Each row was made from one small tree. The marks that hang from a mark follow it in brackets, in alphabetical order. Every link used is in the known rows. Write each row's tree.
(in the rows, 128 means zero)
Known rows:
fozig{fene}: [113 103 197 147 140 144 143 162 101 118 137 176 102 138 132 140 160 121
 139 101 126  89 119 115]
seki{fozig{delim{sigi} fene} rikog{nupime}}: [112 145 170 158 138 122 135 154 107 133 127 160 126 142 141 136 167  95
 114  94 131  95 122 114]
fozig{delim fene}: [118 114 199 152 142 133 149 154  95 112 151 167 101 124 136 145 154 107
 135 104 126  89 123 114]
fene{dunuf}: [125 115 197 141 134 150 147 157 106 107 174 172 107 128 143 139 155 141
 137  93 121  89 123 114]
pelug{sigi{delim{fozig}}}: [122 144 208 150 140 144 138 179 107  98 161 155  46 108 146 149 157 153
 126 104 124  86 116 100]
seki{fozig{delim{meko sigi} fene} rikog{pizif}}: [110 154 172 155 151 132 145 158 107 137 148 147 153 137 135 143 165  89
 140  95 140  95 110 116]
delim{fozig{fene{dunuf}} meko sigi{pelug}}: [131 126 216 152 150 142 147 158  95 150 151 150 154 120 149 139 157 122
 192  84 141 103 124 123]
namesif{delim{meko sigi{pelug}}}: [130 122 183 148 147 131 133 157  77 101 153 164  64 122 145 146 135 131
 157 101 139 100 119 106]
seki{fozig{delim} rikog{nupime pizif}}: [112 154 144 152 139 138 133 153 115  90 152 171 113 132 145 140 162 121
  82  96 126  89 111 115]
rikog{nupime pizif seki}: [115 106 153 147 150 159 135 143  99  72 172 187 147 126 149 143 167 130
  89 104 127  89 115 126]
rikog{nupime seki{fozig{delim{sigi} fene}}}: [114 119 173 163 149 131 140 142  83 130 148 160 161 123 144 138 172  84
 107  99 130  94 131 121]
rikog{nupime pizif seki{fozig{delim{meko sigi}}}}: [116 139 155 156 161 136 137 132  84 102 173 157 169 117 150 143 168 102
  98 102 135  96 121 119]
seki{fozig{delim fene{dunuf}} rikog{nupime pizif}}: [120 150 156 155 138 142 143 160 108 110 148 164 190 135 147 138 167  96
 115  87 127  92 117 131]
namesif{delim{fozig{fene} meko sigi}}: [125 108 218 147 147 125 130 158  89 138 138 147 102 129 140 150 156 117
 168  98 134  96 125 115]
seki{rikog}: [112 125 178 142 132 143 142 163 125 100 150 181  76 144 134 141 157 140
 118 100 126  88 108 105]
fozig{delim{meko sigi{pelug}} fene}: [124 130 194 157 156 126 150 150  80 122 150 157 119 118 144 143 145 101
 170 101 143 102 121 112]
dunuf{fene}: [115 125 207 143 148 138 137 159 101 109 148 179  54 140 134 138 160 142
 149  98 120  89 119 112]
delim{meko sigi}: [117 122 199 141 148 133 140 149 103 119 157 162  88 134 139 142 156 135
 145 101 132  95 119 104]
sigi{delim{meko} pelug}: [125 133 180 150 148 141 141 165  82  71 153 172  91 112 140 147 135 133
 140 112 135  94 108 100]
pelug{sigi{delim{fozig{fene{dunuf}} meko}}}: [131 145 223 151 146 140 150 183  95 113 146 142 150 114 144 150 163 125
 176  98 129  92 119 116]
pelug{sigi}: [117 132 194 146 141 144 144 170 110 102 150 172  53 129 138 141 161 152
 131 100 124  87 118 104]

Which tree is each row?
[122 148 195 147 147 136 144 177  93  76 149 159  80 118 138 149 151 141
 138 113 128  90 111  97]
pelug{sigi{delim{meko}}}
[120 120 209 154 154 136 139 157  96 146 136 155 117 124 143 141 157 124
 176  93 143 101 119 114]
delim{fozig{fene} meko sigi{pelug}}
[134 136 200 156 153 132 157 152  79 127 166 151 155 115 150 142 145  98
 184  92 142 104 126 120]
fozig{delim{meko sigi{pelug}} fene{dunuf}}
[107 108 153 157 150 157 134 153  89 107 139 178 187 133 139 137 177 102
  98  98 128  88 117 132]
rikog{nupime pizif seki{fozig{fene}}}
[123 131 165 160 152 149 146 144  83 127 180 154 214 117 156 139 174  80
 117  88 132  95 130 139]
rikog{nupime pizif seki{fozig{delim{sigi} fene{dunuf}}}}
[129 120 218 149 136 150 144 172  98 119 165 154 138 113 146 147 157 119
 151  96 124  89 122 120]
sigi{delim{fozig{fene{dunuf}}}}
[134 108 221 147 136 139 136 163  93 148 166 147 113 123 150 146 157 117
 168  85 129  94 133 126]
namesif{delim{fozig{fene{dunuf}} sigi}}
[123 149 210 148 147 136 139 176 102  93 150 150  76 111 143 152 158 150
 141 108 128  89 113  98]
pelug{sigi{delim{fozig meko}}}
[113 159 146 151 146 130 134 150 109  84 139 166 143 135 141 142 161 119
  97 101 129  93 107 112]
seki{fozig{delim{meko}} rikog{nupime pizif}}
[121 141 217 153 149 135 142 182  96 108 130 148 112 117 138 151 162 127
 161 107 131  91 114 107]
pelug{sigi{delim{fozig{fene} meko}}}
[120 136 214 154 142 143 141 185 101 113 141 153  82 114 141 149 162 130
 145 102 127  87 118 110]
pelug{sigi{delim{fozig{fene}}}}
[126 134 196 151 147 141 136 164  90  89 155 162  86 104 145 149 141 144
 142 107 135  94 109 101]
sigi{delim{fozig meko} pelug}
[130 124 221 148 143 141 146 168  93 113 153 149 167 115 142 150 157 118
 166 101 128  93 119 117]
sigi{delim{fozig{fene{dunuf}} meko}}
[118 166 137 159 145 140 132 152 105 106 159 167 100 125 155 136 153 116
 100  88 139  98 112 115]
seki{fozig{delim{sigi{pelug}}} rikog{nupime pizif}}
[129 114 205 154 150 130 131 162  79 132 135 153  95 120 145 147 146 118
 178  95 142 101 122 115]
namesif{delim{fozig{fene} meko sigi{pelug}}}
[120 115 206 155 147 146 138 160 101 150 146 161  88 121 146 139 157 126
 162  88 140  97 122 117]
delim{fozig{fene} sigi{pelug}}
[119 171 139 157 153 132 134 149 100 101 148 162 129 127 152 139 152 114
 114  93 143 101 109 113]
seki{fozig{delim{meko sigi{pelug}}} rikog{nupime pizif}}
[122 130 162 159 156 143 150 144  77 100 158 159 252 119 147 142 172  83
 123  97 130  94 123 135]
rikog{nupime pizif seki{fozig{delim{meko} fene{dunuf}}}}
[119 120 204 152 145 131 146 150  95 133 162 157  94 124 143 143 155 101
 144 100 131  94 127 114]
fozig{delim{sigi} fene}
[109 138 179 157 135 130 147 164 109 128 132 163 117 137 128 140 162  98
 122  98 127  88 114 109]
seki{fozig{delim fene} rikog}
[126 135 186 154 147 136 145 148  92 112 179 164  51 109 152 142 140 126
 136  97 137  97 123 106]
fozig{delim{sigi{pelug}}}
[104 127 178 152 132 141 141 172 116 134 116 172 121 150 123 136 168 112
 127  94 127  88 111 111]
seki{fozig{fene} rikog}
